What can hang from each mark:
Z_248: Z_283 Z_554
Z_594: Z_301
Z_301: Z_554 Z_594
Z_283: Z_248
Z_554: Z_248 Z_301 Z_809 Z_902
Z_809: Z_554 Z_594

Every row comes from one small tree of marks. The marks that hang from a mark follow it in brackets, in the order of their numbers. Every link used is in the known rows. Which tree was each row made from?
Known rows:
Z_809{Z_594{Z_301{Z_554{Z_248 Z_902}}}}: [ 12.5  29.2  36.7  21.8   9.6  -3.4  11.3  43.0 -11.1  23.9   9.9  25.6
 -21.2  28.4 -27.1  34.5 -25.2  22.8   5.8  29.2  -4.6]
Z_809{Z_554{Z_301}}: [ -0.3  15.2  32.8  -2.3 -19.4  -9.3   3.6  59.5 -44.1  -9.3  -8.1 -15.3
  -5.1   2.0  -6.5  35.6  24.6 -12.2 -31.3  20.4  15.1]
Z_248{Z_283 Z_554{Z_301{Z_594} Z_902}}: [  9.0  -8.9  10.3  28.4 -26.2 -66.2 -19.0  23.0 -41.5  38.6 -28.1   0.1
  -0.1 -31.5 -59.0  57.8   0.0 -12.1 -15.7  -3.7  -2.8]
Z_809{Z_594}: [ 14.1  17.2  31.1  29.2  16.2 -10.7   4.1  34.7 -49.2 -15.5 -11.7   6.8
 -15.1  11.1 -34.1  47.6   4.1  -5.7  12.0  23.8   0.6]
Z_248{Z_283 Z_554{Z_301}}: [ 19.2  -0.1  27.9  15.6 -25.7 -67.3 -15.7  34.5 -59.4  16.8 -35.0 -12.9
  -8.5 -31.0 -42.6  50.0  -3.9 -26.8  -5.5  -8.6  20.0]
Z_594{Z_301{Z_554}}: [ 33.1  -2.5  44.0   5.7   4.3   2.1  -3.2  43.2 -28.1  17.7   8.2  -0.7
 -30.2  31.2 -46.5  45.5   4.6  21.7 -18.3  25.6  39.7]
Z_594{Z_301{Z_554{Z_248 Z_902}}}: [ 12.0   4.0  24.6  11.6 -18.6  -2.3  -5.3  46.7  -1.5  31.5   9.5  23.0
 -37.3  30.1 -27.1  19.0 -18.4  27.6 -20.5  20.9   9.2]
Z_248{Z_554{Z_809{Z_594}}}: [ -9.6   5.2  24.3  40.6 -32.9 -29.8   3.4  26.1 -43.3 -12.6 -28.7   8.2
  -4.1  -6.7 -24.5  35.5   2.8 -24.5  -1.4   4.7   4.9]
Z_809{Z_554{Z_248{Z_283}} Z_594{Z_301}}: [  2.2  51.1  38.0  15.7  13.4 -20.1  30.7  48.6 -44.8  24.5  -4.1 -25.8
  -4.5  38.4  -8.4  55.4 -28.0   4.7  32.8   0.7  12.7]
Z_594{Z_301{Z_554{Z_809 Z_902}}}: [ 10.7  -5.0  27.2   7.7 -35.6 -15.0  -3.6  43.9  25.5  30.1   6.9  22.0
 -34.5  15.8 -30.6   7.8  -3.8  11.5 -23.5  27.1  -0.9]
Z_283{Z_248{Z_554{Z_301{Z_594} Z_809}}}: [  9.9  -8.5  33.2  26.9 -27.5 -33.1 -33.0  41.8 -31.1   7.0 -27.1  17.2
   2.5  -4.2 -30.0  59.4   0.8 -17.8 -59.1  -0.2   8.0]
Z_248{Z_283 Z_554{Z_301{Z_594} Z_809}}: [  5.9  -0.6  22.6  22.2 -40.5 -64.1 -12.8  32.7 -41.3  27.3 -31.0  -3.2
   4.2 -21.5 -37.0  56.4 -14.5 -18.6 -25.4  -9.2  -1.5]
Z_809{Z_554{Z_248}}: [-18.2  10.4  13.9  16.3 -21.1  11.4   2.3  51.7 -62.2 -13.9 -11.0  -8.6
 -13.4  29.4  -1.9  32.5   8.2   0.9 -21.2   6.8  26.0]
Z_809{Z_554{Z_902}}: [-15.3  -7.7   4.5  18.5 -26.0  -4.7  -0.8  40.6 -31.2  -3.6  -9.5  -6.2
 -14.5   4.1 -27.7  21.1  38.5 -11.0 -15.0  18.9  13.3]
Z_301{Z_554{Z_248{Z_283} Z_809} Z_594}: [  3.7  -6.1  20.5  23.6  -8.4  -0.9 -18.6  39.4 -53.9  24.2  -7.1  23.6
  -4.6  29.2 -42.4  62.2 -29.0  26.3 -35.6  12.1  14.5]
Z_283{Z_248{Z_554{Z_301}}}: [ 21.3  -7.6  37.9  20.6 -14.0 -35.4 -35.2  43.6 -46.5  -2.9 -30.9   9.0
  -8.8 -13.5 -35.0  53.1  10.0 -25.7 -42.2   1.0  27.3]
Z_283{Z_248}: [ 26.6 -15.5  27.7  20.6   5.9 -11.9 -36.7  41.7 -39.2  -9.5 -21.4  11.9
 -26.4  13.8 -43.8  48.5  13.2 -12.0 -29.0   9.9  25.9]
Z_301{Z_554{Z_248{Z_283} Z_902} Z_594}: [  7.5 -15.1   8.7  29.7   5.8  -2.4 -24.6  30.8 -53.5  35.6  -3.3  27.1
  -9.6  19.3 -64.7  62.8 -14.5  32.8 -26.8  18.0  13.3]
Z_248{Z_554{Z_301 Z_809 Z_902}}: [-16.2  -4.1   9.9  20.6 -77.7 -55.2 -11.1  40.1   9.1  10.2 -26.6  24.8
 -16.2 -38.1  -7.8  -3.8   0.6 -30.1 -35.3   5.7 -27.7]
Z_554{Z_248 Z_301}: [  3.1  24.2  24.9   2.4 -31.0 -20.9 -11.5  62.7 -25.1  -1.6  -9.7  20.8
 -29.2   5.5  12.8  16.4 -32.0   1.7 -36.6  11.1 -20.1]
Z_301{Z_554{Z_248 Z_809} Z_594}: [ -4.3  -7.0  21.5  25.3 -15.2  23.1 -15.7  42.8 -47.8   6.6   1.3  33.4
  -7.5  38.6 -28.8  53.0 -17.1  32.0 -54.2  23.0  11.1]

Write each row's tree:
[ 12.1 -15.6  22.2  33.0 -14.3 -34.9 -37.8  33.3 -31.1  17.7 -23.9  20.4
  -0.9 -13.2 -50.1  60.2  14.1 -12.7 -51.0   4.6   6.8]  Z_283{Z_248{Z_554{Z_301{Z_594} Z_902}}}
[-14.5  22.8   3.1   2.4 -71.8 -68.5 -13.2  59.1  35.1  31.9 -20.7  37.9
 -31.4 -25.5  16.9 -20.6 -55.6 -17.1 -22.9  -0.4 -67.3]  Z_554{Z_248{Z_283} Z_301 Z_809 Z_902}
[ -3.4  24.5  19.0  22.8 -35.0 -38.7  15.2  39.0  44.3  21.2  -1.6  23.7
 -29.3   6.3  -8.6  -1.6 -18.9  -7.7   8.3  20.3 -48.7]  Z_554{Z_809{Z_594{Z_301}} Z_902}
[-24.1  18.8   9.5  13.4 -29.9  -3.0   0.6  56.5 -27.3  15.3   0.9   9.1
   0.6  13.7   1.5  34.8  -0.1  11.8 -46.4  17.1 -18.9]  Z_809{Z_554{Z_248 Z_301{Z_594} Z_902}}
[ -2.1  -6.8  13.5  23.2 -48.7 -46.9 -13.9  35.6 -21.7   8.6 -24.1  13.7
 -16.0 -34.6 -27.9  17.2  12.8 -21.0 -27.7   8.2  -6.0]  Z_248{Z_554{Z_301 Z_902}}
[ -5.4   1.3  25.4  15.7 -62.8 -45.2  -8.9  44.0 -21.6  -3.6 -27.7   9.5
 -12.6 -24.1  -5.1  16.9  -1.7 -27.5 -37.6   2.5  -4.5]  Z_248{Z_554{Z_301 Z_809}}
[-13.3  11.8   8.9  30.5 -35.4 -31.1   3.2  35.6  18.1   0.1 -13.2  34.1
 -21.6  -8.6 -14.0  -0.3  -5.6 -17.1   1.8  24.4 -47.2]  Z_554{Z_809{Z_594} Z_902}
[  1.4  19.9   6.4   5.2 -40.1 -59.7 -17.2  53.8   2.1  31.6 -18.1  26.7
 -31.4 -20.9  -5.3   4.0 -41.6  -8.3 -14.0   2.6 -42.6]  Z_554{Z_248{Z_283} Z_301 Z_902}
[  1.8   6.0  22.9  37.6 -24.1 -58.8   0.8  21.8 -51.1   7.9 -38.8  -3.9
  -0.6 -18.4 -41.3  46.0 -12.0 -31.8  22.3  -8.0   8.7]  Z_248{Z_283 Z_554{Z_809{Z_594}}}
[  8.7  -6.1  12.1  19.8 -40.6 -76.3 -17.3  30.7 -28.8  29.9 -34.3   1.6
 -13.6 -45.5 -44.9  29.5  -1.1 -28.7  -4.5  -6.1  -2.2]  Z_248{Z_283 Z_554{Z_301 Z_902}}
[ -7.8   8.7   6.3  15.5 -45.7 -40.9 -12.5  46.5 -18.4  10.6 -26.0  16.6
 -31.8   8.8  -1.4   9.2 -44.6 -10.4  -7.9  -9.0 -18.0]  Z_554{Z_248{Z_283} Z_809}
[-11.2   9.0  16.6   2.3 -35.3 -19.4   1.2  55.6 -13.4   2.7  -6.2  -1.1
 -10.0 -12.2  -8.3  15.5  26.5 -15.0 -30.0  24.4  -8.0]  Z_809{Z_554{Z_301 Z_902}}
[  9.4  14.8  44.8  26.0 -21.0 -42.1 -19.3  45.8 -22.9  -3.7 -31.3  21.8
   1.5 -15.8 -15.9  44.4  -7.7 -33.8 -30.0   5.1  -2.4]  Z_283{Z_248{Z_554{Z_301 Z_809{Z_594}}}}
[ -9.0  31.0  23.2  12.6 -44.7 -48.1   4.8  53.0  38.2   7.6  -9.7  40.5
 -16.5 -27.6   8.0  -8.0 -19.3 -22.5 -15.2  28.7 -71.6]  Z_554{Z_301 Z_809{Z_594} Z_902}
[  5.5 -20.3  24.0  33.2 -32.2 -28.6 -33.6  34.0 -35.5  -8.2 -36.5  13.4
 -13.2  -2.0 -34.0  38.7   9.9 -29.4 -35.6  -6.7  27.5]  Z_283{Z_248{Z_554{Z_809}}}
[ -5.7  -3.0   8.9  17.4 -69.3 -85.0 -14.3  35.3   2.0  30.4 -36.7  12.8
 -13.7 -49.3 -25.2   7.7 -13.5 -37.5 -12.2  -8.0 -23.8]  Z_248{Z_283 Z_554{Z_301 Z_809 Z_902}}
[  9.9  -5.3  26.7  27.5 -18.9 -26.9 -12.5  31.8 -64.4   5.6 -18.6  -2.0
   2.1  -5.9 -39.0  67.6  12.1  -2.0 -40.6   6.6  16.3]  Z_248{Z_554{Z_301{Z_594}}}
[ -9.0   3.7   8.7  13.5 -52.6 -36.4 -11.2  47.0  29.0  20.7  -4.1  35.0
 -15.9 -12.1  -8.9  11.0  -8.9  -2.1 -51.0  23.6 -58.8]  Z_554{Z_301{Z_594} Z_809 Z_902}
[  7.0  37.3  44.4  15.7  15.2  -2.2  33.0  45.6 -38.8   4.1   4.2 -27.9
  -3.1  36.4 -18.1  55.2  13.0   1.4  18.4  20.2  20.5]  Z_809{Z_554 Z_594{Z_301}}
[  7.3  30.3  35.7  17.5 -18.9 -27.2  17.7  43.1   9.9   7.6  -3.5   7.8
 -24.5  22.3  -6.9  21.9 -22.1  -5.2   7.3  16.2 -23.6]  Z_554{Z_809{Z_594{Z_301}}}
[-24.1  18.3   1.9  15.3 -63.9 -30.5 -11.2  55.1  27.8  23.7  -3.6  47.6
 -19.0   0.0  17.3   1.4 -40.9   8.2 -56.7  13.5 -70.5]  Z_554{Z_248 Z_301{Z_594} Z_809 Z_902}
[ -4.4  18.5  35.0  22.8 -10.4  10.9  -0.6  50.8 -36.2  -7.6  -5.3  39.1
 -10.9  21.8 -10.8  28.9 -26.5  10.5 -19.3  28.0   0.4]  Z_301{Z_554{Z_248 Z_809{Z_594}}}
[ 22.8  18.3  42.1  20.7  17.7  -7.1  11.3  37.3 -10.4  21.4   9.1  15.6
 -18.4  19.3 -45.9  41.6  -1.6  15.5  10.5  35.7   3.4]  Z_809{Z_594{Z_301{Z_554{Z_902}}}}
[-19.8  32.4  11.5  28.0  -2.5 -22.6  14.9  42.0 -43.0  13.0 -15.6   0.3
   0.1   7.9 -17.0  36.0 -10.3  -8.5  25.5   8.8  -8.5]  Z_809{Z_554{Z_248{Z_283} Z_902} Z_594}
[ -9.7  10.9  13.1  13.9 -14.1 -12.8  -0.6  48.2 -68.4   3.3 -19.9 -18.8
 -10.9  20.6 -15.4  41.8  -4.4  -5.5  -2.1  -3.5  28.9]  Z_809{Z_554{Z_248{Z_283}}}
[-20.5   5.6  -2.4  18.1 -28.9 -22.9  -2.8  44.0 -37.9  16.0 -17.6  -4.1
 -15.4   6.5 -18.1  20.9  -1.2  -7.7  -0.2  -0.6   5.9]  Z_809{Z_554{Z_248{Z_283} Z_902}}
